Known rows, with every step that occurs:
K, D: [ -1  -1   4  -1  -5   3  -5  -9   5  14   0   0  -4   6   9   2   3  -3
   9  -2   2   0   9  -5   0  14   4  -2  -3  -3   5   5   3  -4  -7  -7
   3   2   1  12 -15]
G, D, L, J: [ -3  11  -1  -1   2 -11  -5  -4   2 -15   5   3  -3  -1   9  11 -11  16
  11   6  -7  -4  14 -17  -2  17  -4   5   5  -8   3  -4   2  14   8  -2
  -6  14  -1  13  -5]
L, J: [  2   1   0   8  -1   1  11  -8   6  -5  11   1  -1  -7  -4   0  -1  15
   3   2  -4  -6  -1 -14   2  -3   1   4 -14  -2   0   3  -4   3   0   6
  -6  -4   4   5   2]
K, J, L, R, H, D: [  5  -7  -2   0   9   4 -19  14  10  -8  -4   0  10   9   7  -5   0  -5
   6  -7  -9   6 -18  -5  -3 -13  -4   2 -16  -7   7   0   2  15   1 -22
 -11  -7  -7  11  11]
M, D: [  0   4 -10  -5 -12   1   1  -6  12  -9   1  -1   3   4  -1   4 -13   1
   7   2  -1  12  -1  -1  -2   9   3  -5   5  -1  -1  -4   3   7  -4   3
  -4  13   0 -12  -9]
N, D, L: [ -4  12  16  -6  -1 -13 -15  -6   1  -8  -3  -7   2  -1  14   9  -8   5
  13   3  -6  -5  12  -4  -5  12  -2  -3  12  -5   6   3   9   7  10  -5
   1  -8  -3 -29 -10]
J, L, R, N, D, G: [ -2   6  16  -7  -3   5 -39   6  14  -2  19  -9  15   3  20  -7  -5  -5
  25   0   0  11   2 -11  -6  -6  -3  -3 -20  17   8   9   1  16  -2  -7
  -5 -12  -9 -15  -3]
L, R, M, D: [  0   0  -6  -2  -5   0 -16  14  14  -8  -8  -3  19   2  11   6   0 -21
   0   8  -6  14   0 -10   5  10  -1   5  -6  -2  10  -1   3  12   3  -9
 -10  12  -9  -2  -8]
G, D: [ -3   3  -4  -4   4   4  -2   2  -3 -12   1   3  -5   1   6   2  -6   1
   4   2   0   0   5  -8  -2  20   0  -1   1  -5   2  -8   0  12   0  -2
  -2  13   2  17  -5]
R, L, J, K: [  9  -6   9   3   9  17   2  -5   7  -8   5 -13   8  -2   0 -17  -3  21
  18   9   6 -21   5  -9  -1  -3 -13   5 -16  -5   6  -7  -1  10  11  13
  -5 -17   3   8   3]
G, D, L, R: [ -3  10   0  -4   2 -10 -21   9  -2 -11   3   2   6   4  16  12  -9  -4
  11   2 -10   2  13 -15   0  15  -5   4   7 -14   4  -5   6  18  11  -6
  -7  19  -7  10  -8]
G, D, N: [ -4   9  -2  -8   5  11  -6   0  -3  -9  15   6   0   6  -3   7 -10   3
   8   1   3   0   5 -26   1  17   3  -1   7  -2   4 -14  -6  11  -3  -3
   0  12  -6  18  -8]
N, D, L, J: [ -2  13  16   0  -2 -12  -8 -10   5 -10   4  -6   2  -6  11  10  -8  15
  14   5  -8  -7  11 -12  -3  10  -1   1   3  -6   6   5   7   9   9  -1
  -5 -11  -2 -26  -9]
K, J: [  7  -1  -1   5   7   1  11  13   6 -13   1   0  -2   9  -7   2  -1   2
  -2  -8  -2  -2 -12   5   0  -6   1   2  -3   1   5   2   4   0  -3 -23
  -4   2  -2   3   7]
J, L, R, M: [ -2  -1   5  -1   3   1 -38  14   4  -5  -7  -8  16   4  13  -5   7  -8
  10   9  -3  11   1  -7  -7  -4  -2   7 -18   8  10   3   1  10   7 -11
  -6   4  -9   5   4]
K, J, L: [  4  -1   1   3   8   3  -9  12   6 -15   1  -5   1  12  -5  -6  -1   8
   8  -5  -1   3 -12   5  -9 -12   1   2 -11   9   6   4   3   4  -3 -26
  -5   3  -3   3  13]
L, R, N, D, G: [  1   7  14  -6  -4   5 -16   9  15   1  25  -4  14  -2  22   1  -8 -16
  15  -5  -4   7   1 -15   8   2  -4  -3 -12   8  10   6   1  13  -5  -4
  -7 -16  -9 -19 -11]
L, R: [  1   0   2   4   1   3 -13  11   1   1   7  -1  15   0   8   2   2 -17
   2  -4  -7   5  -1 -10   6  -5  -2   5 -10  -9   4   1   3   8   3  -1
  -8   3  -6   0  -2]
M, D, L, R: [ -1  10  -6  -5 -14 -14 -17   0  13  -8   4  -2  15   7   9  14 -16  -3
  15   4 -10  14   7  -7   1   5  -2   2  11 -11   1  -2  10  12   7  -1
  -9  19  -8 -18 -11]
L, J, K, D: [  0   0   4   9  -3   4   9 -15  12  -3  10 -10  -1   2   7  -3   4  17
   9   0  12 -14   3 -16  -2   4   4   3 -12  11  10   2   3   3   2   1
  -3  -6   6   7  -9]
G, D, M: [ -4  -2  -4  -5   2   6  -9   5   7 -17  -7   3  -7   2   3   1  -5  -4
  -1   6  15   1  11 -12  -3  25   4   0  -6  -2 -10 -10  -7  12  11   4
   1  10 -11   9  -9]
R, M, D, L: [ -1   5  -5  -9  -9 -17 -12   3  15 -11 -19  -5   7   4   6  13  -6   1
   2  18  -1  10  11   2  -3  18  -2   2  14   6   7  -1   5   5   9 -13
  -1  15  -9  -7  -9]
L, J, K, D, N: [ -2   4   6   6  -2   9   7 -17  12  -1  19  -8   2   4   1   0   2  18
  12   0  14 -14   2 -28   0   3   5   3  -7  13  10  -1  -2   2   1   0
  -2  -6   0   9 -11]
N, D, G: [ -2   7  15  -6  -4   7  -7  -6  20  -7  -5  -7   1  -6   4   4  -8   0
   7   0   7  -3   5  -6  -5  12   1 -13  -1  -1   6  10  -3  11  -5  -3
   1 -17  -5 -22 -12]
H, D: [ -3 -10 -12  -4   5   5  -4  -3  -6  10   2   2  -3   5  10   1   9  -1
  -9  -1  -1   4  -5  -5  -2   7   4  -5  -2 -10   3  -7  -3   7  -1   0
   1 -17  -2   8   1]
R, N: [  1   3   4  -5  -2  -4   2   1   3   3  27   0  -1   1  14  -2  -6   1
  10  -1  -1   3  -1  -2   6  -1  -3   0  -3  24   1  -2   1  -2  -4  -2
   2 -10  -1  -6  -1]
R, N, D, L, J: [  0  12  18  -6  -3 -14  -5  -7   6  -4  30  -5   0  -3  23   6 -12  13
  22   2  -7  -3   7 -12   3   7  -4   0   0  19   7   2   6   6   4  -2
  -2 -19  -1 -27  -8]
D, M: [ -1  -7   0  -2  -3   2  -9   3  12  -6  -9   1  -2   1  -4  -2   1  -5
  -5   5  19   1   7  -4  -2   7   6   3  -9   2 -15  -2  -8  -1  14   8
   3  -4 -16  -8  -3]
H, D, L, R, M: [ -3  -5  -9  -7   3 -11 -25   8  -3   8  -6  -1  10   7  21  13  10  -8
  -6   5 -10   6   5 -10   1   7  -1   3   5 -15   9  -6   3  12  12 -11
  -3 -10 -12   6  -1]

Rows:
[ -2  10  -8  -9 -11   6  -3  -9  11  -5  15   3   8   8 -10   9 -18   3
  12   2   2  11  -1 -19   3   5   5  -4  11   1   0 -10  -3   6  -5   2
  -2  12  -8  -9 -12] -> M, D, N
[  0   9   7  -5  -4 -21 -22   9   3   4  20  -1  14   5  22  10  -6  -5
  16   1 -12   4  10  -9   8  -8  -8   9   6   3   5   2   9   6  10  -7
  -5   1 -12 -11  -3] -> D, L, R, N
[  5   0   2   5   9   5 -17  20   6 -14   5  -4  11  12   0  -5   1  -3
  10  -8  -6   6 -13  -2  -5 -15   0   6 -17   3   8   5   6   9  -1 -26
 -10   3  -6   3  12] -> K, J, L, R
[ -1   1   6   8  -6   8   8 -15  25  -2   8 -11   0   1   3  -2   2  17
   8   0  18 -15   3 -17  -3   3   3  -2 -11  12  10   9  -1   4  -3  -1
  -3  -8   1   8 -10] -> L, J, K, D, G
[ -2  10  -5  -1 -14 -14  -2 -13  19 -17   6  -9   6   5   3  10 -16  19
  15   6   2   2   5  -9  -4   5   0   1  12   4   3  -2   8  11   9   2
  -6  13  -3 -19  -8] -> M, D, L, J, K
[ -2   5  15  -5   1   3 -38   6   2  -2  22  -8  14   4  23  -8  -4  -6
  25   0  -6  11   0 -10  -4  -5  -1   1 -20  16   9   3   4  13   2  -5
  -6 -10  -5 -15  -1] -> J, L, R, N, D
[  9  -6  10   3   5  19   0 -10  10   0   5 -12   5   2   4 -15  -1  19
  23   8   6 -21  10 -11  -1   5 -11   2 -18  -7   9  -4   0   7   8  10
  -3 -17   2  13  -5] -> R, L, J, K, D
[ -1   9   5   4  -2 -19  -2  -8   8 -10   6 -10   4   1   7   7  -3  22
  10   5   3 -13   9 -10  -3  -6  -4   8   8   7   5   2   7   5  17  -1
  -3  -1  -3  -8   0] -> D, L, J, K
[ 11  -5   5   2   8  15   1  -4   5  -3   7  -4   6  -4  -3 -13  -5  18
  18  10  -6 -15   6  -9   3  -1 -13   4 -20 -18   2  -5  -4   8   5  14
  -6 -15   2  12   4] -> R, L, J
[ -1   3  11  -3  -5 -10 -16  -8  15   5  -9 -12   8   7  23   2  -1  -4
  16  -1  10 -12  10  -8  -1   3  -6   1   9   4  10   2  12   6  14  -6
  -1   1  -6   1 -15] -> J, K, D, L, R, H
[ -4  11   0  -7   2 -12 -12   1  -3 -12  -2   1  -3   4  11  11 -10   7
  10   4  -5  -1  15  -8  -4  18  -4   2  14  -7   2  -6   5  12   8  -7
  -1  17  -4  10  -6] -> G, D, L
[  2  -3  -6 -13   3   3  -6 -12   7  12  -8  11   2  -6   4   2  -6  -2
  -2   3  -3  -3  -6 -19   6   0  -5  -6   8 -16  -5 -13 -10   9   0  10
  -1 -19  -9  16  -3] -> R, H, D, N
[ -2   0   0  -4  -3   2 -38  10  11  -9  -6  -9  18   5  12  -4   0  -9
  14  10  -3  17   0  -8  -7   1   0   4 -16   9   8   1   2  15   5 -10
  -9  10  -9  -2  -1] -> J, L, R, M, D
[ -5   4   9  -2  -4  -8 -10  -9   9   3  -3 -15   1  13  17   4   3   7
  13  -2  16 -12  12  -2  -8   8   1   0  13  14  13   2  12   0  11 -10
   5   2  -2  -2 -14] -> J, K, D, L
[ -1   0   3  10   1   3  12 -10  10 -11  11 -11   2  -3   1  -4   1  18
   2   1  11 -14  -3 -14  -2  -4   0   4  -9  14   6   0   0   6   7   5
  -5  -7   5  -1   1] -> L, J, K
[ -3   8   0  -6   4 -12 -23  14   1 -14  -6   0   7   3  18  13  -5  -6
   7   9  -8   3  15 -14   0  21  -6   7   7  -8   9  -5   5  16  12 -13
  -6  18 -10  13  -8] -> G, D, L, R, M
[ -3   1  15  -5  -1   4 -43   7   8  -6  18  -7  14   4  21  -9  -3  -8
  22   1   3  11   4 -13  -6  -1   1   3 -25  18   1   1   1  13   9  -1
  -5 -12 -13 -20  -2] -> J, L, R, N, D, M
[ -2   1   5   2   1   5 -36   8   1  -1   6  -5  16   5  10  -8   3  -6
  16   1  -5  10  -1  -7  -6 -11   0   4 -19   2   4   3   2  11   3  -4
  -7   3  -6   0   5] -> J, L, R
[  0  12  -4  -9 -15 -17 -17   1  14  -6  18  -2  15   8  16  12 -19  -4
  20   2 -11  16   6  -8   4   3  -3   2  10   1   2  -3  10  10   5  -2
  -9  13  -9 -21 -12] -> M, D, L, R, N
[  0   2  13  -4  -2   3 -20  10   9  -3  22  -2  12  -1  25  -1  -6 -19
  11  -2   0   7   3 -16   8   6  -1   3 -17  10   2   0   1  11   7   1
  -6 -15 -13 -24 -10] -> L, R, N, D, M
[ -5  -4 -10  -9   5  11  -8  -3  -7  13  15   5   3   8   1   7   6   2
  -4  -2   2   3  -5 -24   2   3   7  -6   5  -8   6 -14  -9   6  -3   0
   2 -17  -8  11  -1] -> H, D, N
[ -2  10  17  -6   1 -13 -26   6   5  -9  -8  -8  13  -1  22  12  -3  -8
  10   8  -9   0  13 -11  -1  15  -4   3   5  -6  13   5  10  12  14 -12
  -4  -6 -10 -26 -11] -> N, D, L, R, M
[  1   6  13  -3  -1   2 -15   9   3  -1  28  -3  14  -1  26   1  -5 -17
  14  -5 -10   6   0 -15  10   2  -4   2 -13   8   9   0   5  12   0  -2
  -8 -13  -5 -20  -9] -> L, R, N, D
[  3  -6  -4  -4   2   2 -16   2   7   8  -8   7  12  -6  18  -1   0 -19
  -2  -1 -12   3  -7 -14   8  -3  -7  -1  -8 -24  -1  -5  -3  16   4   7
 -11 -13  -8  10  -2] -> L, R, H, D
[  3  -6  -3  -6  -1   3 -17   2  19  10 -10   5  14  -8  14   0  -3 -18
  -1  -1  -6   3  -5 -14   7  -5  -8  -5  -8 -24   0   0  -6  19   0   6
  -9 -15 -12  11  -4] -> L, R, H, D, G
[ -2   5  -7 -10  -7   1  -7   2  14  -9  -6  -1   8   5  -4  11  -7  -2
   1  16   4  10   3 -14   2  17   3   0   9  11   7  -7  -4   4   0 -10
   0  11 -11   0 -11] -> R, M, D, N
[ -4  -9 -11  -8   0   9  -6  -4  12  11  -3  -1  -2   3   4   3   5   1
 -10  -2   8   4  -3  -6  -4   4   3 -12  -1 -10   3   1  -9  11  -8  -2
   2 -20  -7  10  -1] -> H, D, G
[ -1   5  -6  -5  -9 -17  -7   0  19 -14 -13  -4   6   2   5  14  -8   9
   3  20  -3   7   9  -6  -1  17  -2   5   7   5   6   0   3   6   7 -10
  -4  13  -7  -5  -8] -> R, M, D, L, J
[  4   0  -3   1   4   3 -20  21  15 -21  -4  -6  14  14   2  -1  -2  -5
   9   1  -5  15 -12  -2  -6  -4   0   5 -15   7  12   3   5  12   0 -31
 -11  11  -8   0   7] -> K, J, L, R, M, D
[  3  -3  -5  -7   0 -15  -5 -16  10   7 -14   8  -1 -10  13   5  -7   9
   1   8 -10  -6   0 -11   3   0  -9  -1   6 -21  -6  -6  -2  13   8  10
  -5 -17  -5  11   1] -> R, H, D, L, J
[  2   2   5  -1  -2   0 -11  12   3   4  28   0  14   0  20  -1  -1 -16
  10  -5  -8   8  -2 -12  11  -7  -5   4 -12   9   5   0   2   6  -1  -3
  -8  -6  -6  -5  -3] -> L, R, N
[ -2   5  -4  -4  -8 -16  -6  -1  20 -18 -14 -11   7   4   8  11  -5  10
   4  18   6   2   9  -5  -4  16  -2   5   9  15  11  -1   6   8  13 -10
  -3  11  -6  -9  -8] -> R, M, D, L, J, K
[  2 -11  -4  -6   1   2 -21   4  14   6 -12   8  12  -6  15  -2  -1 -22
  -5   1  -3   4  -2 -16   7   0  -5   1 -12 -22  -8  -7  -6  16  11  11
  -9 -14 -16   6  -3] -> L, R, H, D, M
[ -3   4   1  -6  -3   5 -41  10  10  -7   3  -6  21   9   6   0  -2  -7
  17  10  -2  17   0 -18  -5  -1   1   4 -12   9   9  -2  -1  13   3 -10
  -7  10 -14   0  -3] -> J, L, R, M, D, N
[ -3  -2  -7  -9   2 -11 -22   4  -4  12  18   1   9   8  26   9   4  -4
   4  -2 -12   7   3 -12   3   0  -2   1   3  -7   7  -7   4  12   8  -6
  -3 -17 -10  -1  -2] -> H, D, L, R, N
[  3   3  11   1   8   4 -19  17   8 -16  18  -7  10  11  13  -5  -5  -3
  18  -8  -7   7 -13  -5  -4  -9  -1   3 -19  15  13   4   7  11  -1 -27
  -9  -8  -5 -12   5] -> K, J, L, R, N, D
[ -1   8   5  -2  -2 -18 -23   9   1   1   3  -2  15   4  13  11  -3  -6
  10   0 -11   3  10  -7   4  -6  -6   8   8 -12   3   2   8   7  13  -6
  -6   7 -11  -8  -3] -> D, L, R
[  7 -10  10   2   4  19  -5  -8  17  -3   0 -12   4   3   3 -17  -1  16
  20  10  16 -21  13 -13  -1   8  -8   5 -22  -6   2  -5  -3   7  14  14
  -1 -19  -5   9  -7] -> R, L, J, K, D, M
[  2  -4  -5 -12   0 -15 -11 -11   8  11 -19   8  -1  -6  15   5  -6   2
   0   6  -8  -3   1  -3   1   1 -11  -3  13 -21  -6  -6   0  11   8   6
  -2 -16  -7   8   0] -> R, H, D, L
[  0  -4   2  -7   0   5 -39   1  17   6  -8  -2  14  -1  13  -8  -3  -7
  13   3  -2   8  -3 -11  -6 -11  -6  -5 -16  -9   0   4  -5  21   1   0
  -7 -12 -12   9   2] -> J, L, R, H, D, G
[  3   7   6  -5  -3 -22 -22   3   9   2  -9   3  15  -4  15   9 -10  -8
  12   3 -14  -1   9  -7   6  -9 -13   7  10 -19  -2   2   7  10  15   0
  -8   3 -13  -4  -3] -> D, L, R, H
[ -1  12  16 -11  -3 -15 -11  -4   2  -2  25  -4   0   0  25   6 -13   6
  20   1  -5  -1   9  -4   3   8  -5  -2   7  19   7   1   8   4   4  -6
   1 -17  -3 -29  -9] -> R, N, D, L
[ -1   6   7  -2  -7 -11 -23  -3   6  14   3   0   8  10  18  11   0  -7
  17  -1  -8   1  18 -11   3   9   0   4   4 -14   9   8  10   1   4 -12
  -2   7 -10   6 -17] -> K, D, L, R
[ -2  12  19  -5  -2 -14  -4  -8   8  -9  29 -12   2   1  26   3 -11  14
  22   2   2  -9   7 -11   1   6  -4   1   2  28  11   0   9   7   8  -3
  -1 -20   0 -30  -8] -> R, N, D, L, J, K
